Every row comes from one small tree of marks. Brackets hold a mark, then the marks that hang from it, in the order of their numbers. Every link used is in the known rows. Which tree was each row made from?
Known rows:
[Z127 Z244 [Z600 [Z294 Z464 Z953]]]: [-10 -16  -6   7   0   8 -21  -8  13  -1   1 -26 -26  17  15 -11  16   9
  -9   1   6  15  11   5  10   5  18   7   6   1]
[Z953 [Z680 Z244 [Z464 [Z127 Z600]]]]: [ -6   4   0  44   1  11 -21   5  -1  -7  -5 -18  54  26  17  38 -43  -2
   7 -24   9   9   6   8   5 -22  -6 -12   9  -4]
[Z600 [Z127 Z244] Z294]: [-10 -21  -8   7  -2  12 -12  -5  36 -19   4 -12 -26  16  26   3  13  12
  -7  12  12  10  21   1   2 -17   9   2   2   0]
[Z680 Z244 Z464 Z600]: [  4  -1 -12  19  -9   9 -27   4  29   1  -8 -10  26  22  17  30   0  -3
  19 -11  -2  12  13   7  14  -8   0 -15  10  -4]
[Z815 [Z464 Z127]]: [-28   4   3  22   8   5 -15   8 -14  -4  15 -16  21  26   9  15   0   3
  -4   1  12  11  17  10   0 -22  15 -13  -8   2]
[Z6 [Z127 Z244 [Z600 Z294]] Z815]: [ -7 -12  22   6  -1  13 -16  17  16  -2  -7 -29  -2  20  16  15  10   7
  -8  28  10  15   4  -4  10 -19  17  -4  10   1]
[Z953 [Z127 Z244 [Z600 Z294]]]: [ -9  -5   0  26 -13  10 -21  -1  37  -1   7 -22 -19  14  21  -1  15  11
 -11   9   3  11  10   4  14 -29  14   0   7  -9]
[Z600 Z127]: [-12  -9 -22  32  -2   6 -11  -8  26 -12  -8  -5   0  15  22   0  10   6
  -3   6  12  16  20   5   1 -24   8  -4  -6  -6]
[Z294 [Z464 Z127] Z953]: [ -7  -2 -20  -7  23   6 -17  -8  -9  -6  -2 -21   1  17  10  -6   4   3
  -9 -12   3  16  13  10  -3  -4  17  -1  -9   5]
[Z127 [Z244 Z294] Z600]: [-22   3 -19  21 -10   6 -15   1  -5   2  -6 -15  17  32  29   6  25   5
 -18   4   4  14  12   6  34 -18  10   4  -2  -1]
[Z953 [Z127 [Z244 Z294] Z600]]: [-19   9 -23  24 -13   8 -18  -4   7   3  -3 -14   4  19  25   3  27   6
 -22   4  -3  11  12   9  37 -32  10   6  -3 -10]
[Z815 Z464 [Z600 Z294]]: [-27  -6   4  30 -13   3 -11  10  12   9   4 -13   5  23  14  -4  20   8
  -6  12   9  10  11   8  -9 -13  15 -11  -6  -4]
[Z244 [Z294 [Z953 Z680]]]: [-32   8 -11   8  -9   2 -14  -7  -1   5 -18  -8  26  25  18 -13  -1   5
 -11   3   4   8  21  16  -2   7   1  -5  -5  -6]
[Z244 [Z294 Z464 Z953]]: [-22   4 -30  -4   7   4 -18 -11  -8  13 -12 -13  -8  15  14 -14  29   2
 -13  -3   0  16  19  11  13   2  11   3 -11  -1]
[Z6 [Z127 Z244]]: [ -9 -11 -12  -6  -3   9 -14   9  -3 -19  -3 -16  12  17  17  11  14   4
 -11  14   2  10  16   9  15 -24  14  -6   1   7]
[Z127 Z244 [Z600 Z294]]: [-13 -10   7  22  -8   8 -18   5  24  -4   4 -22  -4  28  26   1  12  10
  -7   6  10  14  11   1  12 -16  16  -3   9  -2]
[Z6 Z127 [Z680 Z244 Z464] Z815]: [  6   1 -27   9   4  11 -26  19  -7   0  -7 -20  17   7   0  53 -18  -5
   8  13  -3  10  20   2   2 -19   6 -14   6   1]
[Z464 [Z127 Z244 Z600]]: [ -7  -3  -8  15   8   9 -15   4  -9 -17   4 -23  24  33  26  14   0   6
 -15  -5   8  14   5   5  19 -24  16  -4   1   5]
[Z464 Z127]: [-13   3  -8   9  14   6 -14   4   0  -8  -1 -16  22  28  21   7   1   4
  -7  -4   8  15  13   7  -1 -25  16 -12  -6   3]
[Z600 Z127 Z294]: [-15 -13  -3  29   0   8 -13  -4  48  -7  -3  -9 -17  14  22  -5  12  10
   0   9  18  16  18   1  -9 -21  10  -4  -2  -4]
[Z680 [Z244 Z294] Z600]: [ -3  17 -24  16   0  11 -22   4  31   3 -16 -13  27  26  29   9  27   4
   6  -3   0  12  11   9  28  -1   3  -5   1   0]
[Z294 Z464]: [-13  -3 -26  13   8   7 -19  -3   1   6   0 -14 -12  16  16   1  21   3
   0   0   4  17  18   9   8 -22  12  -4  -7  -4]
[Z244 [Z294 Z464]]: [-22   7 -29   7  10   8 -18  -2  -7  16  -7 -12  -7  16  20   2  33   3
  -8  -3   4  17  18   9  22 -21   8   3 -12  -2]
[Z294 [Z953 Z127 Z680]]: [-21   3 -10  15 -13   3 -18 -12  18  -2  -9 -10   8  10  10 -16 -10   6
  -6   6  -4   6  22  19 -12  -8   4  -8  -1 -17]
[Z464 [Z127 [Z244 Z294]]]: [-17   4 -18 -19  14  11 -12   3 -18 -12   0 -17  19  32  29  15  13   6
 -23  -4   2   9  15   7  23 -22  10   1  -8  10]
[Z244 [Z294 [Z464 [Z127 Z600]] Z953]]: [-14  11 -19  15  19   6 -17  -7 -11   7 -12 -23  17  22  14  -6  15   4
 -17 -17   8  20   3   8  21  -3  16   7 -11   5]
[Z953 [Z680 Z244]]: [-12   4 -22  27  -7  10 -17   2  14  -9  -5 -12  25  25  25  10 -15   4
   7  -1   2   6  20  14  -2 -13  -4 -11   7  -8]
[Z127 [Z600 [Z294 Z464 Z953]]]: [-12  -7  -1  29   2   4 -21  -7  25  11  -6 -23 -20  14  10 -19  15   7
  -2  -2  12  20   9   5   0   3  19   1   2  -3]
[Z127 [Z600 Z294]]: [-15  -1  12  45  -7   5 -18   6  37   8  -3 -19   0  26  22  -7  14   9
   0   4  17  19   9   1   2 -19  16  -9   5  -6]
[Z464 [Z127 [Z600 Z294]]]: [-11   3  17  34  12   8 -16   8  26  -1  -1 -25  13  28  22   0   2   9
  -4  -7  20  19   2   0  -1 -24  19 -10   1   3]
[Z127 Z600]: [-16   2  -8  48  -9   2 -18   3  16   4  -6 -14  19  28  21  -2  13   3
  -3   2  11  20  10   6  11 -22  15  -9   1  -8]
[Z294 [Z464 Z127]]: [ -7   1 -19   0  26  10 -18   0  -9  -2   3 -20   0  18  18   9  10   5
  -5 -10   7  16  12   7   6 -28  14  -4 -10   4]

Which tree is each row?
[ -9  -2 -33  11   1  10 -21 -10   5  -6  -7 -17   4  12  14  -2 -13   3
   4  -7  -2   7  20  17  -3   9  -2  -1   4  -6] : [Z294 Z464 [Z953 [Z680 Z244]]]
[-16   4 -14   1   5   6 -13  -4 -17 -11  -8 -22  29  34  23   0   7   5
 -27  -7   3  13   6   8  24   2  15   5  -4   9] : [Z464 [Z127 [Z244 [Z294 Z953]] Z600]]
[ 11  12 -30   9   8  13 -29  12  26   1  -7 -24   8  23  17  28   5   5
  20  19  -5   9  16   3   8   1  10 -12   6  -6] : [Z6 [Z680 Z244 Z600] Z815]
[-22   0  -3  21 -15   6 -22  -5  10   8  -2  -4  13   8   6  20 -19   0
   3  -2  -2   5  22  13  -5 -37  -5 -12   2 -19] : [Z953 Z127 [Z680 Z464]]
[ -6 -13 -24  20  -2   7  -5  -3  12  -4 -21  -8   6  22  27   3  12   5
 -11  23   1  16   8   1  -5 -19   9  -3 -10 -10] : [Z6 [Z815 [Z600 Z127]]]
[ -8 -11   9   3   8   7 -16  -1  14 -16   0 -28   7  30  20  -8  -4   9
 -17  -4  10  12   5   3   0   3  21  -2   6   8] : [Z464 [Z127 Z244 [Z600 [Z294 Z953]]]]
[ -9 -12  -4  15   4  12 -21   0  17   3   7 -26 -25  18  20   3  20  10
  -4   1  10  15   9   2  19 -19  14   5   4  -1] : [Z127 Z244 [Z600 [Z294 Z464]]]
[ -6  -7 -31  15  -7   7 -22 -16   3  -3   1 -21 -20   6  10 -10  16   5
 -16   0  -8  12  11  12  22 -11  14   9   0  -9] : [Z294 Z464 [Z953 [Z127 Z244 Z600]]]
[-19   6 -30  -4  -8  10 -17  -4   1   0   0 -11  -7  16  25   6  27   6
 -23   8  -8   7  21  11  28 -30   7   5  -7  -6] : [Z953 [Z127 [Z244 Z294]]]
[ -8 -10 -15   8   6   8 -14   2  17  11  -8 -17 -15  15  22 -10  28   9
  -6   2   3  14   5   6   0 -18  15  -2  -8  -2] : [Z815 [Z600 [Z294 Z464]]]
[-24 -11 -22  46 -13   2  -5  -2   7  -7  -4  -3  15  15  15   2  14   5
  -7  11   9  11  13  11   0 -19   9  -4 -12  -6] : [Z815 Z464 [Z600 Z127]]
[-15   8 -33  17   0  12 -20  -7  -2   9   0 -19 -17   8  20   6  33   6
 -18  -2  -4  12  11   9  44 -33   8  14  -8  -8] : [Z953 [Z127 [Z244 [Z294 Z464]] Z600]]
[  4 -19  -6  -6  13  18 -20  -8  51 -12  -1 -18 -36   6  20   6  27  13
  12   7  10  10  12   1  17 -13   7   9   1   1] : [Z680 [Z600 [Z127 Z244] [Z294 Z464]]]
[-12   0   2  45 -13   7 -19  -3  40  -4 -11 -21  19  25  19  -9 -20   8
   5  -3  10   9  10  10 -10  14   3  -7  15  -7] : [Z127 [Z600 [Z294 [Z953 [Z680 Z244]]]]]
[ -5  -8 -25 -20  26  14 -17  -1 -21 -14   9 -23  -5  20  21  17   9   5
 -11  -7   1  11  14   7  16 -25  14   2  -6   8] : [Z294 [Z464 [Z127 Z244]]]
[  5  -4   6  16  -7  11 -29   7  49   5  -4 -15   8  20  15  25   2   1
  22  -9   4  11  12   2   3  -6   2 -14  14  -2] : [Z680 Z244 Z464 [Z600 Z294]]
[ -8   2  -7  15   6  12 -20   4  -6 -10  -1 -13  43  24  16  38 -41  -2
   6 -21   3   5  15  10  -5 -21  -8 -14   6  -1] : [Z953 [Z680 Z244 [Z464 Z127]]]
[-16  13 -30  29  -3   5 -21 -15   9  18 -14 -17  -9   6  10 -17  28   3
 -16  -6  -2  18   9  12  25 -11  12  10 -10 -11] : [Z244 [Z294 Z464 [Z953 [Z127 Z600]]]]
[  0  11   7  21  -6  17 -26   2  70  -2  -7 -19   5   9  20   4  -2  12
  21   4   0   2  11  12   0 -12  -4 -10  11 -15] : [Z953 Z127 [Z680 Z244 [Z600 Z294]]]
[-26   3   9   8  13   7 -15  12 -21   5  13 -21  15  30   9  23  -3   2
  -3  15   8  13  18   5  -7 -19  13 -10  -6  -3] : [Z6 [Z815 [Z464 Z127]]]
[ -2  -2  -3  12 -16   8 -26  -5  25  -4 -17 -11  40  20   9  18 -24  -2
  20 -10  -4   4  15  14  -4  16  -8 -14  14  -9] : [Z294 [Z953 [Z680 Z244 Z464 Z600]]]
[ -2 -27 -29   0   6  14  -8  -8  22 -13  -6 -14 -31   7  26  -1  23  12
 -13   7   3   9   8   3   8 -19   9  12  -7   2] : [Z815 [Z600 [Z127 Z244] [Z294 Z464]]]
[  1  -1   7  40   7  11 -23   8  20  -2   2 -23  24  25  18  30 -19   0
   3 -23  12  16   4  -2   3 -19   7 -11  10   3] : [Z680 Z244 [Z464 [Z127 [Z600 Z294]]]]
[-26  -9   1  12 -18   0 -19  -8  -3   2  -9  -5  26  20   6   8 -26  -2
   2  -5   2   7  23  13 -17  -1  -1 -13   5 -11] : [Z294 [Z953 [Z680 Z464]]]
[-18  -2  -1   5   1  10 -21 -13  32   8  -4 -19 -29  -2   5 -19  -2  11
   1   3   2   6  18  14 -15  -9   4   0   0 -14] : [Z600 [Z294 Z464 [Z953 Z127 Z680]]]
[  9   0  14   7  12  15 -26   9  40  -4  -2 -20  21  22  17  32 -12   2
  18 -18   7  10   6   1   2  -9   4 -14  10   6] : [Z680 Z244 [Z464 Z127] [Z600 Z294]]
[-10 -15 -12  21  14  11 -16  -9  38  -1  -1 -13 -38   4  17  -2  19  10
   4   3  18  16  17   1  -2 -22   8   5  -5  -3] : [Z600 Z127 [Z294 Z464]]
[ -5  -8 -22   4   0   6 -16 -11  27   9 -11 -18 -29   1  12 -28  21   9
 -15   1  -8  11   6  11  -8  -7  16   2  -9  -8] : [Z815 [Z600 [Z294 Z464 [Z953 Z127]]]]
[ -7   4 -12  30  22   9 -18   1  -5   2  -2 -24  12  21  17   8   6   4
  -4 -14  12  20   2   5  16 -28  16  -1  -7   1] : [Z294 [Z464 [Z127 Z600]]]
[ -7 -23 -17   1  11  15 -15 -10  28 -13   7 -16 -44   5  21   6  18  11
  -3   7  12  11  19   1   8 -21   8  11  -2   1] : [Z600 [Z127 Z244] [Z294 Z464]]
[ -9   1   1 -24   9  12 -21   5  -5  -3  -5 -15  32  29  19  36   8   0
  -4 -12  -1   7  10   5  29 -18   4  -4  -2   8] : [Z680 [Z464 [Z127 [Z244 Z294]]] Z600]
[-18  -3 -14   3 -12  11 -17  -5   8 -11   4 -13   2  14  20   7  -5   9
  -8  12  -5   0  22  16   6 -30   0  -4   2 -14] : [Z953 [Z127 Z244] Z680]
[ -7   0 -15  21  17   4 -19  -7  -4  -2  -7 -25  11  21  11  -6   2   3
  -9 -15   8  21   4   8   7  -5  20   1  -5   3] : [Z294 [Z464 [Z127 Z600]] Z953]
[-20 -20 -28  24 -16   6  -4  -4  -5 -20   5  -5   7  17  19  10  14   6
 -15  15   3   5  15  11  10 -17   8   3  -9  -1] : [Z815 Z464 [Z600 [Z127 Z244]]]
[ -9   0 -32   7   0   5 -22 -16  12   5  -3 -15 -25   1   6 -16  18   4
  -9   0  -7  14  19  14   1 -13  14   1  -6 -11] : [Z294 Z464 [Z953 Z127]]
